What can hang from each mark
tage: vadud
gadi: bovam lete nezam
fupug: lete
salo: vadud
vadud: tage
nezam: gadi
bovam: gadi
lete: fupug gadi galir vadud
galir: lete

Every row comes from one small tree of marks. The marks that hang from a mark follow it in brackets, in alphabetical order. Every link used is in the known rows. Which tree was each row made from?
Known rows
fupug{lete{gadi{bovam nezam} vadud}}: [ 0.62 -0.09 -0.34 -1.22 -0.29 -0.83  1.63  0.43 -0.13  0.76 -0.22  1.35
 -0.75  0.95 -0.39 -0.14 -0.51  0.83  0.53  0.95  0.50 -0.36  6.52 -0.76
 -0.01]
nezam{gadi{bovam lete{galir vadud}}}: [-0.13  0.39  0.40 -1.05  0.27  0.50  0.56  0.34  0.11 -0.52 -0.17  0.90
  0.22  0.72 -1.43  0.09 -1.03 -0.22 -0.33  1.28 -0.87 -0.63 -0.27  0.97
  0.62]
gadi{lete}: [ 0.35  0.11  0.12  0.53  0.21  0.00 -1.17 -0.22 -0.17  0.75 -0.35  0.07
  0.51  0.05  0.51  0.05  0.27 -0.86  0.07 -0.76 -0.08 -0.25 -0.97 -0.35
  0.00]
galir{lete}: [ 1.77 -0.14 -0.25  0.62 -0.97  0.27 -2.51  0.45 -0.06  1.00 -0.30 -1.76
  0.78 -0.69  1.47  1.42  0.17 -0.50  0.67 -0.66  0.09  0.13 -2.07  0.00
  0.37]
lete{fupug}: [ 0.74 -0.40 -0.09  0.78 -0.09  0.45 -1.36 -0.29 -0.24  0.04  0.08 -1.84
  0.02 -0.71  0.73 -0.05  0.54 -0.09 -0.11 -0.37  0.01  0.33 -3.04 -0.13
 -0.18]
lete{fupug gadi galir vadud{tage}}: [-1.24 -0.09 -0.19  0.17  0.51  0.20  1.77  0.11 -0.34 -1.49  0.27 -0.79
 -0.02 -0.84  1.01 -0.05 -0.30  0.31 -0.13  0.63 -0.40  0.36 -3.43  0.28
 -0.10]
fupug{lete{vadud{tage}}}: [ 1.76 -0.70 -0.65  0.43 -0.19 -0.55  1.36  0.22  0.07  0.34 -0.41 -1.62
  0.05 -0.55  0.43 -0.07 -0.23  0.00 -0.16  0.99  0.14 -0.03 -1.86  0.07
  0.82]
fupug{lete{gadi galir}}: [ 1.47 -0.86 -0.93  0.13 -0.72 -0.21 -1.64  0.53 -1.02  0.03 -0.40 -1.76
  1.28 -0.12  0.19  0.48 -0.60 -0.72  0.50  0.51 -0.70 -0.40 -0.07 -0.33
 -0.55]
salo{vadud}: [-0.52 -0.62 -0.39  0.19 -0.87  0.29 -0.55  0.37  0.06  0.56 -0.45 -0.84
 -0.92 -0.98  1.35  0.48 -0.15 -0.56 -0.06 -0.23  0.31 -0.52 -1.79 -0.71
  0.55]
nezam{gadi{bovam}}: [ 0.70 -0.41 -0.08 -1.02 -0.17  0.40 -0.25  0.60  0.00  0.00 -0.54 -1.38
  0.16  0.45  0.18  0.64  0.00 -0.46 -0.09  1.06  0.16 -0.18 -0.24  0.63
  1.27]
fupug{lete{gadi}}: [ 1.54 -0.49 -0.90  0.10 -0.61 -0.56 -1.11  0.51 -0.91  0.55 -0.68 -1.42
  0.67  0.30  1.05 -0.03 -0.15 -0.43  0.39  0.57  0.01 -0.19  2.02 -0.76
 -0.38]
fupug{lete}: [ 2.66 -1.03 -0.75  0.65 -0.75 -0.26 -1.63  0.13 -0.42  0.94 -0.50 -2.21
  0.73 -0.34  0.20  0.17  0.01 -0.55  0.18  0.10 -0.09 -0.30 -0.78 -0.35
  0.08]
bovam{gadi{nezam}}: [ 0.22 -0.17 -0.24  0.47 -0.88 -0.09 -0.37  0.07  0.17  0.59  0.01 -1.09
 -0.32  0.18  0.18  0.31  1.00 -0.02 -0.18 -1.20  1.23  0.30  1.48  0.30
  0.20]
lete{galir vadud}: [ 1.48 -0.26 -0.06  0.50 -0.41  0.97  0.24  0.05 -0.43  0.12  0.18 -1.46
 -0.11 -1.02 -0.44  0.62 -0.77  0.33  0.01  0.10 -0.70 -0.55 -3.64  0.37
  0.11]
bovam{gadi{lete nezam}}: [-0.81  0.51  0.16  0.44 -0.32 -0.43 -0.70 -0.22  0.47  0.73 -0.04  0.58
  0.08  0.82 -0.25 -0.13  1.04 -0.61 -0.31 -1.42  1.04  0.15  2.79  0.09
 -0.13]
fupug{lete{gadi galir vadud}}: [ 1.57 -0.40 -0.76  0.07 -0.70  0.02  0.02  0.50 -0.95  0.01 -0.19 -0.99
  0.47 -0.09 -0.21  0.02 -1.13  0.34  0.28  1.06 -0.85 -0.59  0.25 -0.24
 -0.74]
fupug{lete{gadi{nezam} galir}}: [ 0.28 -0.82 -0.89 -0.03 -0.64 -0.38 -1.48  0.35 -0.85  0.58 -0.20 -0.10
  1.10  0.34  0.03  0.45 -0.30 -0.62  0.41 -0.11 -0.03 -0.30  2.99 -0.49
 -0.93]
gadi{bovam lete}: [ 0.55 -0.16  0.38 -0.64  0.50 -0.11 -0.24 -0.14  0.39  0.47 -0.33  0.17
  0.12  0.04 -0.21  0.37  0.10 -0.65  0.42 -0.22 -0.06 -0.29  0.17 -0.35
  0.87]
nezam{gadi{lete{fupug galir vadud}}}: [-0.97  0.64  0.24  0.41  0.20  0.71 -0.98 -0.10 -0.34 -0.91  0.17  0.67
  0.63  0.68 -0.76 -0.80 -0.45 -0.20 -1.04  0.79 -1.06 -0.02 -2.36  0.93
 -0.80]
bovam{gadi}: [ 1.44 -0.28 -0.26  0.56 -0.87  0.26 -0.43  0.23 -0.02  0.00 -0.18 -2.84
 -0.19 -0.45  0.36  0.36  0.67 -0.14 -0.13 -0.56  0.62  0.16 -1.37  0.39
  0.55]
nezam{gadi{bovam lete{vadud}}}: [-0.33  0.72  0.47 -1.06  0.35  0.16  0.99  0.30  0.20  0.08 -0.43  1.28
 -0.28  1.14 -0.69 -0.31 -0.44  0.12 -0.43  1.23 -0.17 -0.43  1.45  0.58
  0.72]
lete{gadi}: [ 0.16  0.00 -0.42  0.00 -0.18  0.10 -0.32  0.33 -0.86  0.28 -0.44 -0.93
  0.11 -0.01  1.60  0.33  0.10 -0.27  0.42 -0.14  0.25 -0.17  0.15 -0.55
 -0.07]
tage{vadud}: [ 0.29 -0.06 -0.13  0.37 -0.15 -0.38 -0.81 -0.04  0.34  0.61 -0.43 -2.68
  0.31 -0.51  1.13  0.07 -0.53  0.32 -0.17 -1.82  0.13  0.06 -1.36  0.22
  0.97]

Which tree is each row?
[-0.08 -0.30  0.03 -0.98  0.33 -0.02  0.03  0.22 -0.19 -0.63 -0.03 -0.56
 -0.42 -0.20  0.99  0.07  0.26  0.28  0.55  0.24  0.11  0.28  0.58 -0.49
  0.14]  lete{fupug gadi{bovam}}
[-1.16  0.28  0.22 -1.13  0.38 -0.10  1.92 -0.07  0.01 -0.14  0.37  1.74
 -1.36  0.40  0.11 -0.37  0.11  1.34  0.27  0.27  0.60  0.25  4.29 -0.61
 -0.32]  lete{fupug gadi{bovam nezam} vadud}
[ 2.78 -0.90 -0.54  0.62 -0.86  0.31 -0.55  0.18 -0.60  0.33 -0.05 -1.83
  0.47 -0.66 -1.07  0.24 -0.97  0.16  0.03  0.69 -0.94 -0.60 -2.07  0.14
 -0.25]  fupug{lete{galir vadud}}
[-1.47  0.29 -0.07  0.13  0.04  0.38  0.50 -0.13 -0.62 -0.36  0.56  1.07
 -0.40  0.02  0.15 -0.24 -0.21  0.85 -0.05 -0.11 -0.12  0.11  1.04 -0.17
 -1.28]  lete{fupug gadi{nezam} galir vadud}
[ 1.76 -1.15 -0.73  0.52 -0.29 -0.18  0.84  0.30 -0.09 -0.19 -0.14 -2.04
  0.62 -1.09 -0.46  0.35 -0.71 -0.22 -0.07  1.01 -0.56 -0.16 -3.70  0.47
  0.77]  fupug{lete{galir vadud{tage}}}
[-1.36 -0.02  0.23  0.75 -0.14 -0.04 -1.77 -0.48  0.33 -0.53  0.58  0.29
  0.61  0.26 -1.01 -0.35  0.86 -0.57 -0.44 -1.33  0.22  0.51  0.23  0.46
 -0.90]  bovam{gadi{lete{fupug galir} nezam}}
[-0.91 -0.19  0.34 -0.77  0.51  0.38 -1.59  0.08  0.27 -1.14  0.01  0.07
  1.00  0.58 -1.10 -0.08 -0.20 -0.89 -0.40  0.69 -0.82  0.07 -1.65  0.80
  0.27]  nezam{gadi{bovam lete{fupug galir}}}
[-0.70 -0.13  0.45 -0.82  0.48 -0.39 -0.21 -0.31  0.60  0.97 -0.13  1.84
 -0.11  0.56 -0.54  0.33  0.44 -0.52  0.34 -0.73  0.53 -0.23  3.00 -0.48
  0.54]  gadi{bovam lete nezam}
[-0.22  0.19 -0.14  0.26 -0.01  0.67  0.38  0.04 -0.85 -0.95  0.36 -0.52
 -0.25 -0.49  0.30 -0.23 -0.50  0.77  0.07  0.36 -0.71 -0.01 -1.72 -0.06
 -0.98]  lete{fupug gadi galir vadud}
[-0.83  0.66  0.34  0.67  0.41 -0.45  1.69 -0.29  0.72 -1.15  0.18 -0.37
 -0.48 -0.14  0.19 -1.11  0.82  0.24 -0.80  0.10  0.50  0.82 -2.03  0.55
  0.40]  bovam{gadi{lete{fupug vadud{tage}}}}
[ 1.26  0.39  0.09  0.81 -0.72  0.45 -1.48  0.08  0.12  0.26  0.26 -0.90
 -0.14 -0.70  0.84  0.38  0.07  0.84  0.24 -0.11 -0.18  0.50 -2.32  0.08
 -0.42]  galir{lete{fupug vadud}}
[ 0.54 -0.70 -0.51 -1.21 -0.26 -0.98 -0.12  0.46 -0.11  0.83 -0.43  0.44
  0.12  0.87  0.18  0.35 -0.08 -0.17  0.73  0.44  0.66 -0.17  5.87 -0.86
  0.11]  fupug{lete{gadi{bovam nezam}}}
[-1.17 -0.50  0.53 -0.51  0.74  0.02 -1.21 -0.57  0.61 -0.19  0.53  1.56
  0.42 -0.01 -1.31  0.27  0.19 -0.55  0.19 -0.78 -0.25  0.11  0.59 -0.08
 -0.15]  gadi{bovam lete{fupug galir} nezam}
[-1.44  0.30  0.52 -0.98  1.05 -0.69  2.87 -0.23  1.06  0.38 -0.05  2.45
 -0.74  0.28 -0.28  0.11  0.21 -0.06  0.06  0.20  0.80  0.05  1.98 -0.05
  1.31]  gadi{bovam lete{vadud{tage}} nezam}
[-1.25  0.55  0.36 -1.23  0.93 -0.33  2.38  0.42  0.69 -0.55 -0.54  1.09
 -0.14  0.87  0.00 -0.22 -0.24 -0.36 -0.58  1.63  0.16 -0.03  0.01  0.87
  1.77]  nezam{gadi{bovam lete{vadud{tage}}}}
[-0.07 -0.59 -0.10  0.66  0.34  0.57  1.05 -0.23  0.10 -1.17  0.45 -1.56
 -0.07 -1.50 -0.01  0.15 -0.15  0.19 -0.29  0.37 -0.47  0.38 -6.15  0.69
  0.39]  lete{fupug galir vadud{tage}}
[-0.06  0.26  0.35  0.73  0.34  0.58 -0.58 -0.60 -0.19 -0.53  0.44  0.49
  0.18 -0.34 -0.87 -0.49 -0.36  0.18 -0.32 -0.18 -1.05 -0.09 -3.18  0.14
 -0.89]  gadi{lete{fupug galir vadud}}
[-0.41  0.66  0.15  0.39  0.19 -0.45  2.26  0.01  0.70 -0.49 -0.18 -0.36
 -0.37  0.06  0.26 -0.44  0.51 -0.04 -0.52  0.04  0.64  0.29 -1.23  0.63
  0.90]  bovam{gadi{lete{vadud{tage}}}}
[-0.83 -0.17 -0.01 -1.33  0.16 -0.25  0.75  0.32 -0.02  0.54 -0.21  0.76
 -0.50  0.51  0.68  0.68  0.24  0.06  0.72 -0.09  0.87 -0.09  4.50 -0.64
  0.40]  lete{gadi{bovam nezam}}
[ 1.61  0.04 -0.66 -0.02 -0.64 -0.35  0.61  0.48 -0.91  0.49 -0.48 -0.57
 -0.09  0.37  0.55 -0.44 -0.61  0.56  0.21  0.96 -0.17 -0.38  2.14 -0.67
 -0.61]  fupug{lete{gadi vadud}}
[-0.32  0.13  0.44 -0.88  0.94 -0.40  2.82 -0.07  0.95 -0.19 -0.24  0.90
 -0.58 -0.26  0.02  0.13 -0.15 -0.05  0.10  0.62  0.16 -0.09 -0.84  0.09
  1.60]  gadi{bovam lete{vadud{tage}}}
[-0.75  0.93  0.37  0.40  0.27 -0.07  0.52 -0.49  0.03  1.28  0.01  2.43
 -0.49  0.63 -0.33 -0.40  0.06  0.14 -0.29 -0.70  0.42 -0.34  2.52 -0.35
 -0.46]  gadi{lete{vadud} nezam}
[ 0.82 -0.58 -0.85 -0.02 -0.13 -0.47  1.30  0.59 -0.47 -0.58 -0.32 -1.11
  0.61 -0.38  0.52  0.11 -0.86 -0.10  0.09  1.47 -0.48 -0.21 -1.18  0.06
  0.20]  fupug{lete{gadi galir vadud{tage}}}
[-0.73  0.07  0.13  0.57 -0.35 -0.03 -1.22 -0.16  0.24  0.11  0.21  0.18
  0.61  0.36 -1.02  0.26  0.56 -0.82 -0.24 -1.40  0.29 -0.01  0.74  0.53
 -0.31]  bovam{gadi{lete{galir} nezam}}
[-0.02 -0.10  0.19  0.83 -0.21  0.24 -1.86 -0.31  0.15 -1.14  0.41 -1.31
  0.73 -0.41 -0.82 -0.36  0.53 -0.53 -0.35 -0.80 -0.43  0.35 -2.74  0.59
 -0.51]  bovam{gadi{lete{fupug galir}}}
[-1.35  0.44  0.27  0.69 -0.07 -0.39 -1.23 -0.55  0.45 -0.01  0.30  0.79
  0.02  0.75 -0.32 -0.81  1.34 -0.25 -0.53 -1.37  0.89  0.68  2.14  0.06
 -0.67]  bovam{gadi{lete{fupug} nezam}}
[-0.50  0.50  0.57 -0.91  0.51 -0.23  1.48 -0.36  0.59  0.97  0.03  2.80
 -0.93  0.61 -0.96 -0.05 -0.08  0.39  0.14 -0.16  0.41 -0.32  3.52 -0.32
  0.35]  gadi{bovam lete{vadud} nezam}
[-0.09 -0.23  0.20  0.81  0.40  0.44 -2.37 -0.60 -0.20 -0.48  0.30 -0.29
  1.02 -0.48 -0.38 -0.15  0.15 -0.88 -0.11 -0.74 -0.87  0.08 -3.54  0.04
 -0.75]  gadi{lete{fupug galir}}
[ 1.04 -0.34 -0.01  0.75 -0.22  0.99 -0.16 -0.30 -0.38 -0.60  0.55 -1.37
 -0.21 -1.12 -0.58  0.01 -0.47  0.64 -0.19  0.03 -0.84  0.00 -4.28  0.38
 -0.57]  lete{fupug galir vadud}
[-1.79  0.59  0.23  0.28  0.84 -0.52  1.79 -0.34  0.60  0.68 -0.07  2.25
 -0.28  0.32  0.35 -0.24  0.40 -0.28 -0.39 -0.47  0.76  0.11  0.77 -0.04
  0.49]  gadi{lete{vadud{tage}} nezam}
[-0.20  0.53 -0.09  0.21  0.03  0.31  0.89  0.04 -0.76 -0.42  0.09 -0.10
 -0.81 -0.02  1.04 -0.68 -0.04  1.00 -0.04  0.45 -0.05  0.18 -0.21 -0.47
 -0.90]  lete{fupug gadi vadud}
[ 0.20  0.96 -0.08  0.27 -0.53  0.15 -0.84  0.40 -0.32 -0.09  0.11 -0.15
 -0.13 -0.09  1.77  0.09 -0.14  1.00  0.53  0.35 -0.09  0.48  0.04 -0.33
 -0.85]  galir{lete{fupug gadi vadud}}
[-1.32 -0.19  0.20  0.67  0.45  0.20 -2.11 -0.76  0.01  0.08  0.48  1.40
  0.82  0.06 -0.64 -0.08  0.47 -0.81 -0.21 -1.23 -0.27  0.17 -0.68 -0.12
 -1.02]  gadi{lete{fupug galir} nezam}
[ 0.52  0.59  0.25 -0.88 -0.32 -0.05  0.11  0.58  0.21 -0.37  0.13  0.22
 -0.56 -0.06  0.98  0.42 -0.26  1.10  0.86  0.81 -0.05  0.42  1.20 -0.32
  0.10]  galir{lete{fupug gadi{bovam} vadud}}
[-0.59  0.37  0.12 -1.36  0.11 -0.09  2.25  0.28 -0.02  0.49 -0.06  1.59
 -1.32  0.55  0.20  0.29 -0.25  1.01  0.55  0.28  0.73 -0.27  5.03 -0.54
  0.28]  lete{gadi{bovam nezam} vadud}
[-0.35  0.05  0.60 -0.76  0.42  0.15  0.94 -0.28  0.53  0.41  0.31  2.41
 -0.39  0.16 -1.83  0.37 -0.53  0.17  0.22 -0.26 -0.29 -0.55  1.73  0.08
  0.16]  gadi{bovam lete{galir vadud} nezam}
[-0.32  0.21 -0.06 -1.19 -0.48 -0.51 -0.95  0.75  0.31  0.82 -0.25  1.01
  0.15  0.50  1.33  1.57  0.16 -0.09  1.24 -0.28  0.80  0.20  4.37 -0.57
  0.41]  galir{lete{gadi{bovam nezam}}}
[ 0.04 -0.18  0.53 -0.40  0.73 -0.06 -0.84 -0.46  0.50 -0.22  0.04  0.32
 -0.04 -0.12 -0.20 -0.23  0.45 -0.36  0.19 -0.21 -0.19  0.16 -0.65 -0.37
  0.31]  gadi{bovam lete{fupug}}
[-1.31  0.46  0.43  0.66  0.48  0.32 -0.47 -0.77  0.01  0.02  0.66  1.92
  0.02  0.16 -1.11 -0.59 -0.07  0.15 -0.40 -0.72 -0.43  0.00 -0.25  0.03
 -1.18]  gadi{lete{fupug galir vadud} nezam}
[-1.34  1.00  0.48  0.64 -0.09 -0.25  0.41 -0.59  0.47 -0.04  0.48  1.58
 -0.79  0.70 -0.67 -1.32  0.90  0.72 -0.69 -0.88  0.76  0.54  2.36  0.15
 -0.85]  bovam{gadi{lete{fupug vadud} nezam}}
[-0.06  0.95  0.40  0.74 -0.16  0.07  0.39 -0.41  0.31 -0.60  0.32  0.00
 -0.67  0.24 -0.37 -1.28  0.57  0.68 -0.65 -0.32  0.12  0.43 -0.50  0.27
 -0.48]  bovam{gadi{lete{fupug vadud}}}
[-1.01  0.01  0.35  0.64  0.92  0.06  0.85 -0.53  0.36 -1.09  0.35  0.29
  0.37 -0.79 -0.21 -0.40 -0.03 -0.27 -0.47  0.27 -0.72  0.33 -4.75  0.52
  0.07]  gadi{lete{fupug galir vadud{tage}}}
